Every row comes from one small tree of marks. Brackets hold a mark, then the marks that hang from it, in alphabetical order. Every link used is in the known rows. Which tree was each row made from?
Known rows:
{sepev mibin nuton {rupugil disuk}}: [-10.0 -24.5 -19.4  25.9  36.5  40.6  11.5 -42.2   2.7  19.3  -5.1  23.2
 -33.7  32.3  -6.7 -38.8  27.3  29.8  58.2 -19.4  14.6 -61.4]
{rupugil sepev}: [-30.3  29.6  12.4 -19.4 -36.1  -2.7 -10.8  56.8 -18.3 -29.6  11.7   4.5
   3.3 -23.1  19.8  33.8   4.1   9.4 -13.3  34.7 -15.3  32.7]
{sepev mibin nuton {rupugil natig}}: [ 31.6 -19.7  -5.0  12.6  15.5  15.2  43.3 -36.2 -22.0  -3.6   5.4   0.5
  21.4   7.1 -20.6 -22.8  -0.6  12.4   3.0 -39.9 -23.2 -64.0]
{rupugil disuk mibin natig}: [-16.2   3.6  28.6 -14.9 -29.2  19.6  -9.6  21.1  20.3  -7.9 -33.4 -13.5
  16.7 -11.4  -5.2   7.3 -25.8   0.5 -40.7  -9.3 -10.3  53.8]
{sepev mibin {nuton rupugil}}: [  3.2 -12.5  -6.6  17.6  53.4 -32.0 -18.3 -17.0 -25.1  15.9  41.7  12.1
 -53.0  32.8 -16.7 -25.2  15.0  18.6  22.0 -22.1  30.0 -32.0]
{sepev mibin {rupugil natig}}: [ 15.1 -20.2  -7.6  34.4  -2.5   0.3  45.0 -36.6   6.6  -6.2  -3.8   7.5
  28.7 -35.8 -22.9 -24.9  18.7  27.7 -22.1 -53.5 -30.2 -41.9]
{nuton {rupugil disuk mibin} sepev}: [-19.9  18.1  10.1  39.0   4.8 -52.4  -9.7 -11.3  24.1  17.9  11.4  26.9
 -46.2  13.3 -17.5  11.0   3.0 -12.1  27.6  23.1  48.4  25.4]
{mibin rupugil {sepev nuton}}: [  8.1 -10.5 -54.8 -35.2  23.7  25.3 -36.8  12.5 -20.4  30.4 -11.9  -7.0
   3.3  31.4  37.0  23.2  10.4 -17.6  42.3  33.7  12.1 -55.1]
{nuton {rupugil natig {sepev mibin}}}: [-10.8  28.9  28.3  33.2   6.6 -71.6  15.5  -6.4   5.3 -16.5  40.2  -9.5
  12.0 -25.7 -12.0 -23.6  18.5  19.6 -45.7 -27.6 -33.4  20.4]
{nuton rupugil sepev}: [-15.7  -7.7  -9.3  26.2   6.3 -58.6  10.8 -15.7   5.3  13.3  45.9  19.1
 -50.2  -4.6 -26.5  -1.7   0.2 -15.3   6.0  24.9  34.1   7.1]
{sepev rupugil}: [ -2.0 -25.7  -2.9  18.8 -22.2  25.0  11.6  -0.4 -13.7   5.4  -5.1  26.2
 -11.1 -10.9 -18.5   6.4  21.8  18.0   6.1  -6.9  -6.6 -21.5]
{mibin {rupugil natig {sepev nuton}}}: [  6.2  29.1  13.6 -56.2 -36.2  18.7  17.6  19.9 -36.4 -21.2  16.5 -29.4
  44.4   4.9  12.6  13.3 -10.4 -23.8  -3.0  57.2 -36.4 -19.2]
{rupugil mibin}: [ -1.0  27.1   3.2 -13.3 -33.1   3.0 -27.7  52.4 -19.5 -15.4 -29.0  16.6
  15.7 -18.0  -2.3  56.6  -5.7   2.8 -12.3   0.4  15.2  18.8]
{disuk {rupugil mibin natig}}: [ 29.2   1.0  19.2 -29.9 -27.7   0.8 -20.0  38.3  -6.3 -36.8  -2.8 -13.0
  21.2 -42.5  -3.2  18.5 -28.9  -6.2 -41.8 -41.0  24.5  70.4]
{rupugil disuk {mibin {sepev nuton}} natig}: [ 20.2  -1.9  -3.3 -23.6  30.2  18.3 -36.3  15.9   9.5   5.5 -48.9 -35.3
  15.2  48.2  28.9  14.8 -36.5 -25.1 -12.4  -1.5 -11.4  24.5]
{rupugil disuk {sepev mibin}}: [-60.4  29.9  -8.4   6.6   2.3   0.3 -12.7  16.8  18.2 -18.4   2.6   9.9
 -11.4 -23.4  22.8 -13.6  34.8  37.7   9.9  -1.1  -4.1  15.0]
{sepev mibin}: [-26.0  -6.9 -32.3   5.4   6.0  -8.9 -10.7  15.1  -0.1  -4.3   3.7  16.6
  -2.1 -30.9   1.5   2.1  19.6  30.5  -7.9 -31.9  16.3 -20.7]
{disuk rupugil}: [-13.7 -29.4 -10.2 -29.5  -6.3  16.2 -35.2  34.6  -5.7 -15.5  29.2   4.6
 -39.9 -37.3   3.1  -8.6  -1.3  11.0  -6.2 -19.3  51.6  52.7]
{mibin rupugil}: [-23.1 -10.1 -28.8 -22.9 -33.0  21.6 -11.1  16.8  -6.9   9.7   3.4  12.1
   3.3 -27.4   0.0   9.8  24.2   3.8  14.5  24.7  10.8 -27.2]
{nuton rupugil}: [-15.9 -25.9  16.2  17.2   4.0 -27.3 -23.1   3.7  -2.4  16.1  30.9   7.7
 -53.8  -4.1 -23.3 -19.0  13.4   9.0 -19.2   5.2  19.7  28.0]
{disuk {rupugil sepev}}: [-15.8  14.8  11.7 -31.8 -20.5   1.6 -25.5  55.4 -16.3 -39.2  33.8   1.3
 -17.7 -40.6  22.5  10.7   9.0   7.7  -0.6   4.1  24.6  66.8]
{rupugil disuk sepev}: [-58.6  14.2  17.0 -14.3 -25.3  21.8 -18.4  37.2  13.0 -13.2   4.1  -0.1
 -23.3 -10.6  17.9  -1.7  15.1  14.7  -1.5  39.4 -10.0  49.2]
{disuk {rupugil {sepev nuton}}}: [  1.3  16.1  12.5 -55.5  -3.8  17.3 -28.4  52.5 -42.4 -37.3  44.4  -5.0
 -28.3   5.2  26.3  11.7 -15.3  -6.8  25.1  24.0  33.5  44.0]

Which tree is each row?
[-12.1  44.1  72.2  15.5 -20.9 -37.7  -7.0  19.0  15.1 -10.5  -3.3  -7.7
   4.1   1.7 -10.3  -3.1  -1.3  -2.5 -38.2   9.4 -26.1  74.2] : {nuton {rupugil disuk mibin natig sepev}}
[-13.7 -44.6  24.4  19.1 -20.1  41.8  26.0 -33.5  26.3   8.4 -15.0  -2.9
  -5.4  -9.7 -24.4 -51.4   3.8  16.3 -25.4  -9.6 -34.5  12.7] : {sepev {rupugil disuk natig}}
[  5.5 -44.7  28.3  -5.3   2.7  60.9  26.9 -36.8   1.2  12.1  -0.6 -15.6
 -17.8  36.8 -17.3 -43.9 -20.1  -0.6   0.7   8.1 -26.9  -7.9] : {sepev nuton {rupugil disuk natig}}
[  6.0  49.5  50.6 -36.0 -27.4  18.6  -5.6  39.9 -19.1 -32.2 -19.8 -24.6
  27.6  30.6  18.4  24.9 -38.9 -18.2 -11.5  35.7 -29.1  46.6] : {rupugil disuk mibin natig {sepev nuton}}
[ 48.1 -29.4  -9.9  -1.0  28.8  21.9  11.6 -17.9 -12.7   9.2 -19.3 -23.8
  17.9  34.8   8.5   0.2 -19.3 -16.5  -4.8  -6.5 -36.3 -33.5] : {mibin {sepev nuton {rupugil natig}}}
[-30.3 -24.9 -18.0  48.3  13.7  26.5  10.7 -38.2  31.1  19.1  -8.8  34.5
 -25.9 -13.1  -8.4 -41.0  49.2  46.7  31.7 -38.8   3.7 -41.8] : {sepev mibin {rupugil disuk}}
[ -3.2   6.0  16.9  33.7 -22.4  35.0  -4.5   2.5   8.5  11.9 -44.0  36.0
  -3.9   3.5  -9.9  14.6  26.0  20.7  28.1  -4.8   5.6  -0.5] : {sepev {rupugil disuk mibin}}
[ 16.7  12.9  14.5  33.9 -25.9  -0.8  51.0 -34.9  28.1  -4.5 -28.1  12.6
  28.4 -11.1 -18.4  20.0 -14.5 -13.5   7.1   0.3  -9.1  -5.5] : {nuton {sepev {rupugil disuk mibin natig}}}
[  4.0   2.3  18.6  29.9  35.6 -39.2 -38.8  -6.8  42.2  29.2 -25.0 -21.6
 -11.4  18.6   3.3 -14.2  -1.9 -10.4 -39.5 -24.9  -9.3  54.4] : {nuton {rupugil disuk {mibin sepev} natig}}
[ -0.4  20.8  -8.3  43.5 -19.0   4.9  25.9 -22.9  17.0  10.1 -27.5  43.9
  -0.2  -1.6  -9.6  32.8  11.9  -2.3  49.7  16.7  25.9 -22.2] : {nuton {sepev {rupugil disuk mibin}}}
[ 62.1   1.7  -8.2 -44.1  30.6   1.8 -40.2  36.8 -18.8 -20.1 -15.7 -30.8
  22.0  17.4  31.9  28.5 -44.4 -29.8 -15.3 -34.6  25.9  43.7] : {disuk {rupugil {mibin {sepev nuton}} natig}}
[ 15.3  -5.3 -27.4  45.4  -3.5 -32.5  81.2 -58.7  13.5  -5.7   7.8  13.2
  35.3 -40.6 -23.3  -3.6   9.3   4.3   3.8 -35.3 -14.6 -59.1] : {nuton {sepev mibin {rupugil natig}}}
[-17.2 -20.6 -20.8 -28.2  19.8  36.2  11.7 -37.5  10.8  11.7   6.0 -15.7
   6.4   5.8   1.3 -52.2   7.3   6.2  20.3  -5.8  -5.1 -50.6] : {sepev {mibin {rupugil disuk natig}} nuton}
[-17.6  46.8  47.8 -17.4 -43.0   3.0  -4.0  38.5  11.7 -32.7 -21.8 -15.4
  39.2 -14.8  15.6  27.1 -13.1  -3.5 -39.3  17.9 -34.6  66.7] : {rupugil disuk mibin natig sepev}
[ 22.0 -11.7 -23.7  20.0  23.2  22.0  17.6 -22.7 -28.7   6.4   4.6  30.9
  -9.5  19.5  -6.5  -4.9  18.0  24.9  47.5 -26.6   7.0 -83.2] : {sepev mibin nuton rupugil}
[ 20.0 -14.1  -4.5  25.5 -28.8  -8.8  66.7 -40.0   5.5  -6.6  11.7   8.4
  20.6 -26.0 -24.0   4.7 -15.9 -16.7 -11.6   6.6 -18.3 -22.4] : {nuton {sepev {rupugil natig}}}
[ -6.2 -32.4 -31.8 -38.6  30.2  41.2 -16.5 -23.1  19.1  26.8 -15.0 -41.4
   3.4  35.6  28.0 -28.9  -6.7 -23.7  13.1  27.7 -12.9 -20.8] : {mibin {rupugil disuk natig} {sepev nuton}}
[ 46.7  24.6   6.7  27.7 -45.3 -24.0  61.1 -16.7  -2.2 -14.7 -19.2  18.9
  54.9 -20.4 -21.3  47.2 -17.4 -19.6  -6.3  -6.2 -14.3 -23.6] : {nuton {sepev {rupugil mibin natig}}}
[-11.6  35.5  -4.2 -49.4 -28.5  20.3  -3.0  34.2 -44.2 -10.3  15.8   1.8
  17.8  15.3  26.0  33.0  11.8  -8.6  42.4  69.9  -4.9 -33.8] : {mibin {rupugil {sepev nuton}}}
[-51.3   4.9 -69.9  17.9   7.8 -10.9  18.3 -45.3  39.8  20.1  12.6  30.1
  -9.9 -34.1   8.4 -19.5  39.3  11.3  61.8  12.1  43.0 -67.9] : {nuton {sepev {mibin {rupugil disuk}}}}
[ -8.4  -0.5 -49.0 -27.9  14.4  15.8  -5.6  -2.6 -25.7  12.0  14.0  13.7
   8.0   2.7  10.7  -0.2  23.7  13.8  53.9   1.9  23.0 -86.2] : {sepev {mibin rupugil} nuton}
[-19.6 -22.2 -50.3 -31.6  37.0  46.2 -46.5  -5.4  10.8  41.0 -17.9 -14.6
 -23.8  40.7  38.5 -13.8  12.5 -14.8  54.1  39.2  17.6 -40.1] : {mibin {rupugil disuk} {sepev nuton}}
[-38.2 -34.9   0.4 -24.6 -30.7  38.3   4.4 -17.8  32.9  15.5  -2.3 -19.2
   7.8 -26.1  -5.9 -41.1   6.8   1.5 -18.5  21.0 -18.5   4.7] : {mibin {rupugil disuk natig}}
[-13.6 -17.7 -22.6  54.3  13.2 -14.0  67.2 -77.6  44.6   5.0   7.9  13.6
   7.3 -33.0 -20.0 -37.3  13.0  11.4  12.6 -30.3 -12.0 -42.9] : {nuton {sepev mibin {rupugil disuk natig}}}
[ 19.9  19.1  -2.5  32.4  30.5 -51.6 -53.2  26.8   4.8  25.0 -22.2   7.7
 -11.7  20.1   5.1  38.3  16.4  -8.7  -6.4 -16.0  17.6  19.7] : {nuton {rupugil {mibin sepev}}}
[ 25.5  24.7  19.3  27.4 -15.0 -77.0  27.9 -10.2   1.7  -4.5  16.0   7.4
   8.0  -7.6 -31.5  30.8 -24.8 -28.4 -29.0   3.7   6.5  26.9] : {nuton {rupugil mibin natig} sepev}
[ 11.8 -21.4 -14.1   2.9  64.3 -27.3 -45.5   5.9 -17.6  33.5  18.9 -13.9
 -53.3  56.4  10.0  -3.9  -5.9 -14.4  12.3  11.6  18.0  -1.5] : {mibin {sepev {nuton rupugil}}}
[ 15.2 -19.8  12.1   8.6  40.3 -38.2   6.8 -29.9 -16.5   8.0  41.3 -16.1
 -20.9  25.1 -25.3 -46.3 -12.7   2.9 -20.7 -32.3  -1.7 -16.9] : {sepev mibin {nuton {rupugil natig}}}
[ 20.0   5.1  30.4 -60.0 -10.1  10.3  -7.5  37.6 -37.4 -47.8  46.3 -35.5
   3.2  -5.3  18.0  -6.3 -37.5 -18.2 -19.1   8.9  -1.3  60.3] : {disuk {rupugil natig {sepev nuton}}}
[ 44.7  10.8  43.8  -9.8   1.2 -28.2 -10.9  13.1 -35.9  -1.9   7.0 -16.2
  -0.4  41.1 -24.0  11.4 -31.6 -20.0 -28.9  -0.9  -3.4  21.3] : {sepev {nuton {rupugil mibin natig}}}
[ 27.4  17.6  -7.4 -10.5  -2.0 -14.0 -28.5  37.6  10.4  -7.0 -52.5 -23.9
  52.4 -12.8  18.0  49.4 -26.8 -17.2 -49.4 -24.5 -21.5  32.5] : {rupugil {mibin sepev} natig}
[ 32.5  12.8  13.6  24.0  23.3 -57.1 -30.5  11.4  11.7  13.9 -24.2 -22.0
  18.6  11.4  -0.3  21.5  -7.5 -20.1 -49.2 -33.8  -9.7  40.1] : {nuton {rupugil {mibin sepev} natig}}
